Each row was made from one small tree. The marks that hang from a mark follow it in brackets, in the order of their numbers. Every link used is in the known rows. Write each row's tree.
Known rows
j_506{j_89 j_616}: [ -2.5   8.0  39.7   0.4  -9.9  -3.6  27.8   6.0  18.4  -1.6  30.0  12.4
  -3.5  13.2  30.2  25.5  15.7  20.6 -10.1 -35.2   7.7  16.7]
j_616{j_740}: [ 10.6  -1.8  50.9  11.6 -17.3  -8.8  28.2 -22.4  -7.5   3.9  13.6   4.8
 -25.1  20.9  27.4  17.5  29.8   9.9 -30.1 -14.6  22.4  13.1]
j_506{j_89 j_616{j_740}}: [ -8.8   8.4  32.7 -17.5 -14.4  -4.9  39.8   9.1   9.2 -17.8  33.6   8.5
   1.5  11.6  13.6  26.4  26.9  11.8  14.3 -13.0  14.5  36.7]
j_616{j_142 j_740{j_506 j_611}}: [ -7.5  14.6  42.7 -20.7   3.4 -30.9  38.8 -22.6  -0.5  -8.9  24.9 -17.6
 -25.6  70.5 -10.8 -10.5  22.0  -6.2  14.1 -23.6  13.6  27.3]
j_616{j_740{j_142}}: [ 23.9  -1.6  34.5   1.4   0.2 -28.0  29.5 -23.2 -37.9  16.3  14.8  -6.8
 -26.6   7.3   3.3  -4.6  33.1  -2.9 -21.2 -33.5  16.7  -4.1]
j_506{j_89 j_507}: [-25.2  14.6  80.6  33.2  24.1 -11.8  18.7 -17.3  72.6   3.1  21.6  -9.0
  19.3  12.4  59.5  19.3  -0.2  16.7 -56.9 -45.6  18.9  -3.0]
j_142{j_362}: [ 38.1  -6.5  31.9  49.8 -25.0   2.1  10.2 -27.2  -6.3  27.8  17.2   9.4
 -23.1  32.5  32.3  10.5  26.6   5.1 -65.5 -53.2  12.4   1.6]
j_740{j_142 j_611 j_693{j_616}}: [ 43.6  -6.7  44.6 -39.7 -33.4 -32.8  45.7 -10.0 -41.3  -1.3  13.1  26.8
  -6.3  -4.5   4.3  -5.8  24.6   9.9  -9.6 -31.9 -39.4  68.4]
j_89{j_506{j_507 j_616{j_740{j_611 j_693}}}}: [-20.8   5.8  41.1 -51.4 -12.3 -43.0  50.2   6.7  29.9 -47.3  29.0  19.5
  36.6   9.6  11.1  10.6  32.0   6.3  21.6  27.2 -24.2  91.9]
j_693{j_485}: [ 52.2  -9.7  59.1  18.7 -27.7  -7.6  22.9 -28.2  -2.7  27.8  22.4  31.4
  -9.7  18.8  43.5  18.1  11.0  25.5 -44.4 -17.3  -8.8  13.7]
j_740{j_142 j_693{j_616}}: [ 49.3 -14.1  44.0 -19.3 -23.9 -24.7  35.2 -20.9 -29.5  19.8   2.1  24.2
  -6.1  -5.0  11.9  -6.2  18.3  13.4 -28.9 -37.4 -28.4  34.1]
j_506{j_89 j_507 j_616}: [-18.9  11.2  54.3  10.2   8.7 -10.9  24.9   7.5  61.3  -6.3  27.9   3.1
  23.0   3.8  45.3  24.0   5.3  19.3 -21.9 -36.0   3.3  14.6]
j_89{j_506{j_507 j_616{j_142{j_362} j_740}}}: [ -2.8   2.7   2.0  16.0  12.5 -22.1  31.9  -3.3  38.1  -4.4  19.2  -8.1
  19.6  39.2 -15.2  -9.5  18.7 -17.7  -5.3 -27.3  -2.6  17.6]
j_611{j_616}: [ 15.5  -7.2  35.8  16.0 -31.3  -3.8  27.6 -15.3  -4.6   9.3   8.8  14.7
 -24.9  20.6  25.0   8.5   7.5  25.9 -33.9 -32.9   1.8  12.1]
j_474{j_362}: [ 27.8  -3.5  52.1  52.9 -33.6   2.2  15.7 -37.9   2.6  19.2   5.4   9.7
 -34.2  29.3  28.6  11.5  30.2  -4.6 -72.5 -72.0  12.2  18.0]
j_616{j_142{j_362} j_740{j_506{j_89} j_611}}: [-13.6  26.3  17.9  -8.5   7.8 -17.4  38.3 -17.4  18.7 -15.0  47.2 -27.1
   2.9  80.2 -25.1 -15.7  22.3 -17.3  15.0 -47.7  18.9  41.8]
j_611{j_616{j_142 j_740}}: [  4.8  -8.4  17.3   1.7 -18.7  -9.7  40.8 -17.6 -11.7   5.9   6.8   1.3
 -22.5  16.8 -16.8 -13.6   8.8   6.8   1.2 -18.3   5.1  17.9]
j_611{j_616{j_740{j_506{j_89} j_693}}}: [-24.4  10.0  33.2 -48.6 -15.8 -20.1  44.5 -17.8  26.0 -31.4  34.1  -0.1
  22.2  42.4  -0.1  -3.8  11.3  22.8  22.9  -2.0   4.4  64.7]
j_740{j_506 j_693{j_485 j_616}}: [ 57.5  -9.3  60.5 -38.0 -43.6 -15.5  38.3 -28.1  10.0   6.4  20.5  43.1
  14.1  52.1  29.4   8.7   0.0  36.9 -11.7  -4.2 -43.5  64.5]
j_693{j_485 j_616}: [ 64.8 -11.3  63.3   1.6 -48.4   2.4  36.8 -16.6  -1.9  16.9  13.6  43.2
  -5.2  29.1  37.1  23.8  -0.5  32.2 -34.7 -21.2 -31.5  34.9]
j_611{j_616{j_142{j_362} j_740{j_506{j_89}}}}: [-11.0  13.6  -3.8  -0.8  -0.3  -5.4  35.8 -16.7  21.8  -6.0  34.3 -23.0
   5.9  76.5 -35.2 -22.8   3.8  -4.9  16.1 -49.0  13.0  24.4]

Which tree is each row?
[ -1.8  11.2  69.0 -33.4 -11.1 -10.2  36.0 -20.9  43.6 -12.3  23.4  10.2
  20.2  55.8  31.0  10.0  -0.2  29.0 -12.8 -31.5 -10.7  48.2] | j_740{j_506{j_89} j_693{j_616}}
[ 29.5  -7.3  61.6 -29.9 -51.7 -13.1  45.7 -10.1 -10.6 -14.6  12.9  37.9
  -4.2  12.2  27.7  14.5  22.6  23.8 -19.5 -13.5 -34.1  84.5] | j_740{j_611 j_693{j_616}}
[ 43.7 -16.4  20.6 -32.4 -46.2 -27.2  50.2 -17.8 -24.1   2.5  24.1  45.6
  10.9  -8.2 -14.2 -19.0   2.0  21.1  15.6   6.9 -54.3  87.4] | j_740{j_611{j_616{j_142}} j_693{j_485}}
[ 30.6  -4.5  40.7 -22.4 -13.0 -43.4  32.7 -21.3 -41.8   8.5  19.9  15.9
 -10.7 -13.1   9.9 -12.6  34.7   4.3 -17.7 -29.0 -16.8  45.9] | j_740{j_142 j_611 j_693}
[  7.8  -0.1  25.9   1.5 -22.4 -16.8  39.9  -9.7 -13.6   1.0  13.7   7.0
 -26.1  22.7  -8.3 -13.3   3.3  10.3  -4.8 -35.8 -12.3  33.8] | j_740{j_611{j_616{j_142}}}
[ -5.9  11.8  69.1 -34.7   5.3 -33.1  38.4 -28.6  68.3 -19.3  44.0  10.4
  62.0  29.2  31.1   6.4   2.5  21.7   2.7  13.4  -9.6  66.3] | j_616{j_740{j_506{j_89 j_507} j_693{j_485}}}
[-10.7  14.0  27.5 -38.8  12.5 -54.6  48.0  13.7   4.1 -28.8  30.2  -6.7
  13.0  22.1 -10.8  -0.6  29.6  -8.8  23.0 -15.0 -13.2  41.3] | j_89{j_506{j_507 j_616{j_740{j_142 j_611}}}}
[-45.6  24.7  69.8 -46.1  11.1 -40.8  41.8 -15.8  64.5 -46.1  43.8 -10.4
  42.7  37.1  24.5   4.5  18.5   9.4  10.1  -0.8   3.8  78.6] | j_616{j_740{j_506{j_89 j_507} j_611 j_693}}
[ 34.4  -6.1 -19.1 -30.7 -26.6 -33.9  35.6 -22.7 -39.4   0.4  27.5  -1.3
   1.9  39.3 -35.9 -33.7  29.4  -3.5  12.8 -29.2 -13.5  51.2] | j_611{j_616{j_740{j_142{j_362} j_506 j_693}}}
[-23.1  15.7  42.7 -49.5 -19.5 -27.0  44.5  -9.9  23.1 -34.1  39.3   7.7
  17.2  47.7   9.2  -3.9   6.9  27.4  17.7 -19.7 -13.6  80.0] | j_740{j_506{j_89} j_611{j_616} j_693}
[ 37.6   4.2  19.1 -59.1  -4.1 -42.0  37.3  -7.8  -4.9   6.8  44.9  22.8
  33.0  18.3  -3.6 -10.2  11.1  18.8  34.2 -15.4 -37.9  48.7] | j_740{j_142 j_506{j_89 j_616} j_693{j_485}}
[ 34.5  13.8  43.5 -49.5  -6.5 -24.1  52.6 -11.1   1.4  -4.7  40.0   3.2
  18.2  62.7 -11.2  -0.1   1.3  13.3  25.2 -31.2 -17.9  38.0] | j_693{j_485 j_616{j_740{j_142 j_506{j_89}}}}
[ 58.4 -11.5  53.9 -18.0 -54.1   1.0  48.6 -12.1 -11.4   3.1  19.5  39.1
  -1.2  27.3  19.2  25.1  12.0  26.1  -9.3   1.1 -24.2  54.6] | j_693{j_485 j_616{j_740}}
[ 13.2  -8.2  34.5 -27.6 -47.8 -21.4  41.0 -10.2 -19.5 -16.0  18.9  29.9
  -7.1  -0.6  13.1   0.2  20.1  25.6  -7.9  -4.4 -25.3  81.5] | j_740{j_611{j_616} j_693}
[-21.5  11.1  42.0  16.5  26.3 -17.0  26.7   1.7  63.5   5.3  21.0  -6.4
  22.5   0.9  19.2   1.6  -4.6   5.8 -11.1 -44.7  -0.1   0.0] | j_506{j_89 j_507 j_616{j_142}}
[ -9.0   8.4   5.1  17.3   9.1  -8.9  31.9   5.7  44.1  -3.2  33.1  -9.4
  32.5   7.7 -12.6  -4.1  15.3 -14.5   3.8 -38.2   4.1  28.6] | j_506{j_89 j_507 j_616{j_142{j_362} j_740}}
[ 31.6   4.1   4.8 -37.8 -16.6 -45.6  35.5 -23.3 -44.8  -7.4  37.5  -2.8
  -2.8  42.7 -25.2 -24.4  49.0 -17.1  11.3 -28.0  -9.3  69.3] | j_616{j_740{j_142{j_362} j_506 j_611 j_693}}
[ -1.1 -10.8  25.2 -18.4  -4.6 -28.7  36.3  -7.3  23.7  -2.3  11.8  14.6
  24.2 -25.7  -1.3  -7.5  20.0   0.9  10.9   8.2 -17.4  50.7] | j_506{j_507 j_616{j_142 j_740{j_693}}}
[ 41.0  -8.9 -18.0   8.1 -30.5 -15.8  33.4 -11.7 -51.2  12.7  21.3  -1.0
 -19.2  15.4 -28.9 -18.2  30.4  -7.2  -9.0 -46.8  -0.6  23.0] | j_611{j_616{j_740{j_142{j_362}}}}
[-42.5  26.4  73.8  -2.7  30.0 -22.3  27.6 -19.6  77.9 -18.9  34.4 -28.7
  22.6  59.0  36.6  11.9   7.3   9.5 -17.0 -29.6  31.2  11.1] | j_616{j_740{j_506{j_89 j_507}}}
